Known rows, with every step that occurs:
gano foled begep rupi: [ 14  -3 -12 -13   2 -11   8 -23   2   8  11  -9  -5  -4  12  -5   3  15
 -28  16 -28 -15   3   2 -15  18  40 -14 -10   4 -11 -16 -15   8  20 -15
 -13  -5  11 -22  -4   0   0 -17   8 -11]
tatula begep foled gano: [ 12   8 -14 -12   5  -2  10  -5  -2  20   2 -16 -35  17  11  -2   1  17
 -13   7 -55 -20   4   2 -16   6  21   7  15  -3 -14 -18 -16   3   8 -34
  -6   7  27 -17   4  -5  -9 -11  12 -23]
tatula loni rupi: [ 14  15 -10  15  12 -14   7 -19  -2   1  -7 -32 -15   1  11   4   0  12
 -14   3   9 -14  14  -4 -16  16  30   6   7   1  -8 -28  -3   3  11 -18
   8   5  22 -13  -3  -3 -13  -5   5 -19]
tatula begep rupi: [ 13  10 -22  -3   0 -15   9 -11  -7   6   2 -17 -25   5  13   5  -3  21
  -9  13 -37 -20   7  -6  -6  15  31   0   8   5 -11 -15 -15   6   5 -16
  -3   3  24 -16  -4 -11  -7  -8  13 -13]
vora gano: [ 12   8 -24   7   5 -29  12 -25  10  19   4 -24 -14  12  12  -4   2  -3
  -9   9   7 -17  12   2  -3  18  28  19  16  -7 -13   1  -7  12  10 -32
 -16   1  20 -18  -6  -9 -15 -11  11 -12]
tatula begep foled gano vora: [ 10   4 -12  -6   5  -3   9  -8  -5  21   8 -19 -35   8  13   2  -8  14
  -3   8 -55 -17   8   3 -16   8  24  -2  14  -2 -15 -26 -14   3   3 -27
  -4   9  25 -15  -1  -4 -11 -14  15 -19]
rupi suzu piguf: [  5   8 -19   6   7 -19   9 -35   3   3  -7   3 -27   9  11   5  12  -4
 -25  -9   2 -18   0 -12 -10  18  32   4  25   4 -10  -5   3   9  13 -29
 -22   5  14 -26  -1 -12   5  -4   8 -14]
begep rupi: [ 10   6 -24  -5   4  -8   9 -26   3   9   4 -14  -4  -6  16   2   2  16
  -8  10  -4 -16  -3   0  -7  15  34   3   2  -1 -11 -11  -9  11  13 -10
  -5  -8  22 -18  -7 -12 -15 -14  10  -9]
gano foled begep rupi kidab duse: [ 16   1  -9  -2   4  -9  15 -24   1  10  25  -6   1   7   5  -2   3   5
 -19   1 -19 -19   3  -3 -15  16  28 -14 -10  10 -11 -28 -12  10  17  -8
  -4 -20  -1 -21  -5  -2  13 -19   5 -11]
foled begep tatula loni rupi kidab duse: [ 21  12  -2   9  10  -8  16 -13   7  -6  28   5  10  -9  -7   2 -10   5
  17  -5   1 -22  22 -14 -17  13  22 -16  13  13  -5 -31 -10   3  14 -19
  10 -13   0 -12  -2   0  -3  -9   4 -15]
vora gano foled begep tatula: [ 18  -1 -13  -8   3 -21   9 -18  17  20  28 -10  -1  -6   1 -13  -9  -2
  -8  16 -15 -18  23   2 -10  15  29  -2   9  -4 -10   6 -17   5  15 -32
 -20   4   4 -20  -4   4  -7 -16   9 -12]
gano foled begep rupi loni: [ 20   0 -13  -5   2 -15  11 -24   2  10  15  -5   2  -8   8  -3   0   7
 -37  18 -14 -17   3   2 -18   7  38 -15 -21   4  -9  -9 -15   9  13 -16
 -13   0   4 -22  -4  -1   0 -13  12 -11]
vora gano foled begep rupi: [ 18   0 -16  -2   2 -20  12 -21   8  22  21 -32  -6  -2   8  -9  -8   3
 -25  13 -20 -14  15   7  -6  16  31  -5  -7  -1 -11  -7 -15  12  14 -16
 -21  -6   8 -23  -5   0  -4 -16   9 -10]
kidab rupi begep tatula loni: [ 15  13   0   3   7 -26  16 -16  -3  -2  15 -15  12  -9   2  11 -14  -7
  11  -4 -10 -22  21  -9 -15  14  23   0  15  -1  -7 -15 -14   2   5 -19
   9   6   9 -13  -5   3 -15  -6  11 -10]
vora gano foled begep tatula loni rupi suzu: [ 22   7  -8  12   7 -20  15 -15  15  22  31 -32 -12 -16  -5  -9 -21  -6
 -10  -3  -7 -14  34  -3  -8  14  24 -17   6   2  -5  -4 -14   5   9 -23
 -22   5  -1 -21  -2  10  -8  -5   1 -14]
kidab rupi suzu piguf: [  6  11 -12  10   9 -25  13 -37  -2   4 -18 -12 -13  14  10  13   4 -11
 -22 -12 -10 -13   5 -14 -19  18  34   4  20   6  -9  -7   2  11  16 -20
 -10  -4  11 -24  -5  -4  -4  -6   2  -6]
vora gano foled begep: [ 16   0 -15   0   4 -27  10 -22   9  19  12 -17 -13   8   8 -11   2  -4
 -30  14 -13 -16  17   3 -10  19  31   3   2  -3 -12   0 -12  11  15 -33
 -24   2  10 -22  -5   0   0 -15  10 -14]
gano vora: [  7   2 -16   5   7 -18   5 -30  -2   2   2   0 -12  -2  21   5   4   4
   2  16   3 -13   5  -3 -15  21  36   0  19  -3 -14 -15  -2   8  11 -20
  -6   4  25 -14 -12 -11  -8 -15  12  -9]
piguf suzu: [  4  12 -24  -4   3 -26   9 -30  -1  -3 -11  -5 -29   4  16  -4  13  -1
  -1  -5  26 -19  -9  -8  -7  12  30  14  10  -4 -12 -22  -9   9   8 -34
 -21  -9  25 -21  -3 -17 -14 -16   0 -13]
foled gano vora: [  6   3 -12   5  10 -13   9 -24   1  20  11 -17 -11   7  22   1   5  -5
  -6   6 -11 -12   3   3 -21  14  30  -1   7  -8 -18 -13  -3  11  18 -24
 -18   4  33 -14  -9  -4 -21 -16  10 -18]
vora gano foled: [ 13   2 -18   1   5 -29   9 -26   8  27  12 -35 -15  11  11  -9  -1  -6
 -24  14  -6 -16  11   7  -8  18  28  13   4  -9 -13   3  -9   9  13 -28
 -20   3  11 -21  -6  -3  -5 -16   9 -14]
kidab rupi suzu: [  7  12 -18  14   7 -24  13 -32   4   7 -12 -11 -11  11  12  10   4  -8
 -19  -7  -6 -15   4 -13 -12  18  32   1  18   4  -9  -3  -4  11  15 -23
  -9  -6  21 -19  -7  -1 -13  -5  -1  -3]
suzu piguf: [  6   5 -14  -5   8 -20   5 -33  -2   1 -16   0 -16  11  13   3  14   3
 -22   5  -2 -18  -1  -5 -21  19  36  16  17   1 -12 -12   2   7  18 -28
  -8   3  16 -23  -2 -14   5 -13  14 -18]
vora gano foled begep rupi suzu piguf: [ 14   1 -13   5   3 -21  15 -26   6  23  16 -26 -17   1   2  -6  -8  -8
 -32  -6 -19 -12  16   0  -5  17  30 -11   0   5  -8  -4  -9  14  13 -16
 -33  -4   0 -29   0   0   6 -13   9 -10]
rupi kidab: [  9   9 -26   8   7 -22  16 -30   5  13   3   0  -9  12  11   5   7   2
 -23   2  15 -23   4  -7 -11  18  27   6  15   0 -13  -8  -4  12   7 -28
  -5 -11  18 -16  -5 -14   0 -10   9 -12]
vora gano foled begep tatula loni rupi kidab: [ 24   7  -7  11   9 -25  18 -16  13  25  36 -38   0  -9  -8  -6 -25  -4
 -11  -1  -4 -17  39   0 -16  14  21 -14   0   1  -7  -7 -13   5   9 -19
  -9  -7  -4 -17  -3   6  -4 -11   4 -15]
tatula loni rupi begep foled gano vora: [ 14  12   4  13  12  -4  15  -8  -8   9  20 -39 -17 -13   7   7 -14   6
   2 -16 -15 -11  19   5 -18  11  13 -10   1  -5 -10 -41  -9   6   5 -11
   4   6  18 -15  -1   4 -15  -9  15 -20]
loni tatula begep foled gano: [ 11  12 -12  -9   4   0   9  -2  -6  26   6 -10 -34  -8   6  -6 -12  20
   4   1 -37 -22  15  -4 -17   4  15  13  27  -1 -13 -17 -16   1  12 -40
  -6  15  28 -16  -1   1 -15  -5  10 -21]
rupi suzu: [  7  10 -26   8   5 -16  11 -30   7   6   2   7 -24   7  14   3  12  -2
 -19  -2   5 -18  -1 -10  -1  17  30   1  23   1 -10   1  -3   9   8 -34
 -22   5  23 -20  -4 -10  -4  -2   4 -11]
tatula begep: [ 11  10 -21  -1   2 -22   7 -11  -8   5  -7  -6 -34  15  12   3   8  14
 -16  16 -30 -23   8 -10 -10  18  29  10  21   2 -13  -8 -12   3   5 -35
  -7  14  27 -15  -4 -12  -2  -6  14 -19]

Rows:
[ 14  14 -23  18  11 -20  14 -26   6   9   7 -16 -10   0   7  11   7   9
 -24  -9  14 -17  17  -4 -19  18  22  -1   9   3  -9 -13  -1  12  14 -18
   0 -17  19 -17  -9 -10  -1 -10   4 -11] | loni rupi kidab
[ 15  11 -10   7   5  -9  16  -8  -9  27  14 -10 -19 -20   5   0 -26   2
   8   2 -12 -20  15  -4 -23  -6  17   1  13  -2 -11 -16 -12   5   7 -33
  -6  21  18 -13  -5  -2 -16  -4  16 -16] | rupi loni tatula begep foled gano vora
[ 14  15 -21   6   1 -14  17 -10  -9  19  14 -14 -21 -14   3   4 -20  18
   2  -2  -8 -24  23 -13  -7  14  19   3  21   9 -10 -14 -13   5   6 -20
  -4   1  21 -14  -9  -9  -6  -4  11 -13] | loni tatula begep rupi kidab
[ 12  11 -15 -11   2  -5   7  -7  -7  15   0   0 -36 -14   5  -3 -14  27
   7   7 -27 -22  14  -9 -12  10  19  14  34   3 -11 -16 -15  -3   9 -37
   1  14  21 -17  -3  -4  -8  -5  14 -15] | loni tatula begep foled
[ 13   7 -14  -9   2 -21   9 -15   5  -6  33  16   1 -16   4   4   2   0
  12   4  -6 -26  15  -5  -5  19  17   1  25  -6 -10   2 -14   0   7 -32
  -7  12  15 -18  -4  -9  -7  -9  18 -16] | rupi begep tatula
[ 18   6 -21   0   3 -13  14 -20   3  -2   3  11   6 -13   7   2   0   7
 -19  12   3 -18   0  -3 -13   5  37 -12 -11   6  -8 -10 -13  15   8 -19
 -10  -3  11 -20  -2  -9 -10  -9  14  -7] | foled begep rupi loni
[ 15  16 -13  22  14 -18  16 -23   0   8   3 -31 -14   4   7   7  -7   8
 -20  -9  18 -18  19  -5 -16  13  23   0   6   4  -8 -27  -2   6   6 -16
  10  -7  16 -13  -4  -5  -5  -4   5 -19] | tatula loni rupi kidab
[ 24   4  -4   3   8 -20  11 -13  12  19  26 -34  -3 -14  -4  -9 -18   1
  -7   7 -15 -15  35   2 -14  14  27  -9   1   0  -7  -7 -15   2  14 -21
 -11   3   1 -18  -3  10 -11 -11   3 -17] | vora gano foled begep tatula loni rupi
[ 16   6  -9  -9   6  -9   8 -13   8  -3  12  16   4 -12   3  -6  -9  11
   6  18  -7 -22  15  -8 -11  15  35  -9  16   4  -8 -15 -16   0  10 -33
  -2   8  10 -13   2   0 -12  -5   9 -17] | foled begep tatula loni
[ 18  13 -12  10  12  -9  13 -19  10  10  24 -18   5 -17  -1   5 -17   6
  11   0  10 -21  24  -7 -17  12  23  -5  12   1  -6 -16  -6   0   7 -16
   9  -6   9 -11  -4  -4 -13  -7   3 -15] | begep tatula loni rupi kidab
[ 19  12 -23   6   1 -20  16 -12 -10  10   1 -15 -17  -2   7   8  -9  10
 -14  10 -21 -23   5  -5  -8   6  30  -2  -3   3  -9  -8 -14  10   0 -17
  -4   9  17 -17  -3 -14  -7  -5  17 -13] | tatula begep rupi loni
[ 14  12  -6   8  11  -7  11 -22   7   3  12 -16  -5 -19  -2   4 -14   2
   6 -10   1 -16  22 -10 -17  15  26  -7  23   3  -4 -13  -2  -3   9 -18
  -4   7   5 -18   0  -1 -10  -1   2 -18] | begep tatula loni rupi suzu piguf
[  6  -1 -11 -10   9   5   6 -23   5  21   9 -17 -11  -1  17  -3  -2   7
   0   6 -28 -12  -3  11 -19   9  25  -1  11  -9 -15 -27  -8   8  12 -22
  -6  -3  23 -17  -2  -2 -19 -20  12 -15] | begep foled gano vora
[ 15   1 -16 -15   3  -9   6 -15  14  -3  16  30   4 -14   4  -4   2  13
   7  19  -9 -21  11 -10 -13  15  35  -8  18   3 -10  -3 -15   3  16 -38
 -11   1  13 -16  -3  -5 -11 -11  10 -13] | foled begep tatula
[ 17  16 -18  10   2 -27  15 -11 -11  14   0   3 -21 -12   4   2 -11   4
  -6   7   8 -26  16 -14 -15   2  22  12  16   3  -9  -1 -11   3   7 -41
  -8  23  18 -15  -7  -9  -8   3  17 -16] | rupi loni tatula begep
[ 11  14 -17   1   2 -21   7  -7 -10  12   1  -1 -33  -8   8  -1  -7  17
   2   8 -11 -24  19 -16 -11  14  24  15  34   5 -12  -7 -12   0  14 -41
  -5  19  27 -14  -8  -6  -8  -2  12 -18] | loni tatula begep
[ 11  11  -8   5   5 -33  15 -22  -8  -4  -1 -10  -6   6  10  15   7  -9
 -11  -7  -9 -18  11  -7 -13  20  23   7  13   0 -10  -9  -9  11  11 -21
   1  -1  19 -18  -8  -3  -7  -9  13  -8] | kidab rupi begep
[ 22   5 -14   5   2 -22  18 -17   4  30  24 -24   0 -22   0 -10 -22  -4
 -14   6   6 -16  20   0 -11   4  25  -2  -8   1  -8   2 -16  12  13 -22
 -23   4   2 -22  -7   2 -11 -10  12  -8] | vora gano foled begep rupi loni tatula
[ 10   8  -9  -4   5  -2   9  -4  -8  26  11 -16 -33 -16   9  -2 -21  17
  15   3 -32 -18  17  -5 -18   7  17   5  29   0 -14 -23 -13   0   9 -33
  -5  15  27 -13  -6   0 -17  -9  13 -18] | loni tatula begep foled gano vora
[ 15  12 -26   6   3 -18  19 -15  -6  12  10 -18 -21   8   6  10  -7  16
 -14   2 -26 -25  12  -7  -6  15  26  -5   8   7 -11 -15 -13   9  -2 -13
  -3  -7  20 -16  -5 -15   1  -8  13 -13] | tatula begep rupi kidab
[ 15  17 -14   9   3 -11  16 -10 -11  15  20 -12 -17  -6   0   5 -19  11
  18  -8  -8 -26  15 -18  -8  12  14   4  23  12 -10 -25 -12   5  10 -17
   6  -2  14 -13 -10  -9  -1  -7   9 -13] | loni tatula begep rupi kidab duse
[ 14  13 -19   9   5 -22  13 -23  -1  14   1   7  -3 -20   7  -1  -7   0
  -6   6  33 -22   7  -9 -17   3  26  15  11  -1  -9   2  -6   6  13 -37
  -8  15  16 -16  -9  -9 -15  -2  13 -13] | rupi loni tatula
[ 15  11  -6  -3   5 -20  13 -10   0  -2  29   0  -2 -14   1   2  -9  -1
  18   2  -2 -27  18  -7  -4  18  18   1  19  -6  -9 -11 -15  -2  -4 -29
  -2  19  11 -14  -1  -7  -9  -4  19 -19] | rupi begep tatula loni
[ 16  14  -3   7  10  -9  14 -10  -7  -2   8 -25 -19  -9   3   7  -6  13
  -7 -13  -8 -16  15   3 -10  15  15  -1   9  -3  -6 -35 -10   2   1 -17
  11   5  14 -18   2  -2  -5  -5  14 -19] | tatula loni rupi begep foled
[ 16  15   1   9  12  -6  16  -4  -5   9  15 -41 -18  -5   5   5  -5   7
 -10 -18 -16 -15  16   7 -15   8  11   0   0  -5  -9 -37 -11   5   7 -20
   3   6  19 -17   4   3 -14  -5  12 -25] | tatula loni rupi begep foled gano
[ 14  -1 -12 -10   3 -19   5 -22   3   5   5   4 -15   8  12  -7  13  10
 -35  17 -19 -17   6  -2 -18  19  37  -5   1   2 -12 -11 -12   6  19 -32
 -15   0  13 -20  -4   0   6 -14   9 -16] | gano foled begep
[ 18  -1  -2 -14   5 -11   5 -16   6   7  20   0  -2  -7   3 -10  -7   8
 -11  21 -21 -21  15  -3 -19  14  36 -11   4   0  -9 -11 -17  -4  14 -29
  -5  10   3 -16  -1   6  -3 -12   8 -20] | gano foled begep tatula loni
[ 12  14 -18  -2   0 -11   9  -7 -12  15   8 -11 -23 -18   8   0 -15  22
   7   7 -17 -21  18 -11  -7  13  24   8  24   6 -11 -13 -15   2  13 -23
  -6  10  25 -14 -10  -6 -13  -5  12 -14] | loni tatula begep rupi
[ 13   8  -5   4  10  -8  11 -12  -1   7  25 -24 -15 -18   8  10   1   5
  -2 -19 -25 -10  19   8 -20  15  10 -10   8  -6 -11 -31  -7  10  10 -14
  -3  -1  22 -21  -6   0 -12 -14  15 -15] | loni rupi begep foled gano vora
[ 10   9 -28   4   6 -11  17 -27   4  14  14 -14   1  -2  10   6  -4  10
 -17  -1   5 -19   2  -1  -9  16  28  -5   1   0 -10 -15  -7  14   4  -7
  -2 -20  17 -17  -6 -14  -5 -14   8  -8] | begep rupi kidab
[ 15   8 -23   5   4 -13  14 -28   2  10   8 -11   8 -12  11   4  -3   4
 -16  10  11 -18  -5   1 -11   6  34   1 -10  -1  -8  -6  -9  14   6 -12
  -6  -2  14 -18  -5 -14 -14 -10  14  -7] | begep rupi loni
[ 18   8 -18   1   2 -11  14 -16  -2   3   7  11   6 -30   4  -2 -11  12
  -6   8  13 -18   7  -8 -14   2  30  -9  -1   9  -7 -11 -14  12  16 -25
  -8   2  12 -19  -6  -5 -15  -5  14  -8] | foled begep rupi loni tatula
[ 16  14 -12  10  10  -7  10 -18  10   6  21 -12  -4 -22   2   3 -14   5
  10  -4   4 -17  20 -10  -9  14  26  -9  20   1  -5 -13  -8  -2   8 -21
  -2   6  11 -14  -3   1 -18  -1  -2 -15] | begep tatula loni rupi suzu
[  7   7 -21   2   5  -9  12 -34   1   6   2 -13 -12  -3  11   6   1   3
 -21 -10  -7 -14  -3  -6  -6  18  33  -4  10   5  -8 -12  -1  11  11  -9
 -19  -5  14 -26  -2 -11  -2  -8   7  -8] | begep rupi suzu piguf
[ 21   3  -3   1   9 -14  13 -16   8  10  27 -11   0 -16  -4  -2 -12   8
 -18   5 -11 -20  29  -4 -24  15  28 -22  -2   5  -6 -18 -14   1  13 -19
   0  -5  -1 -16  -3   7   2 -11   3 -17] | gano foled begep tatula loni rupi kidab
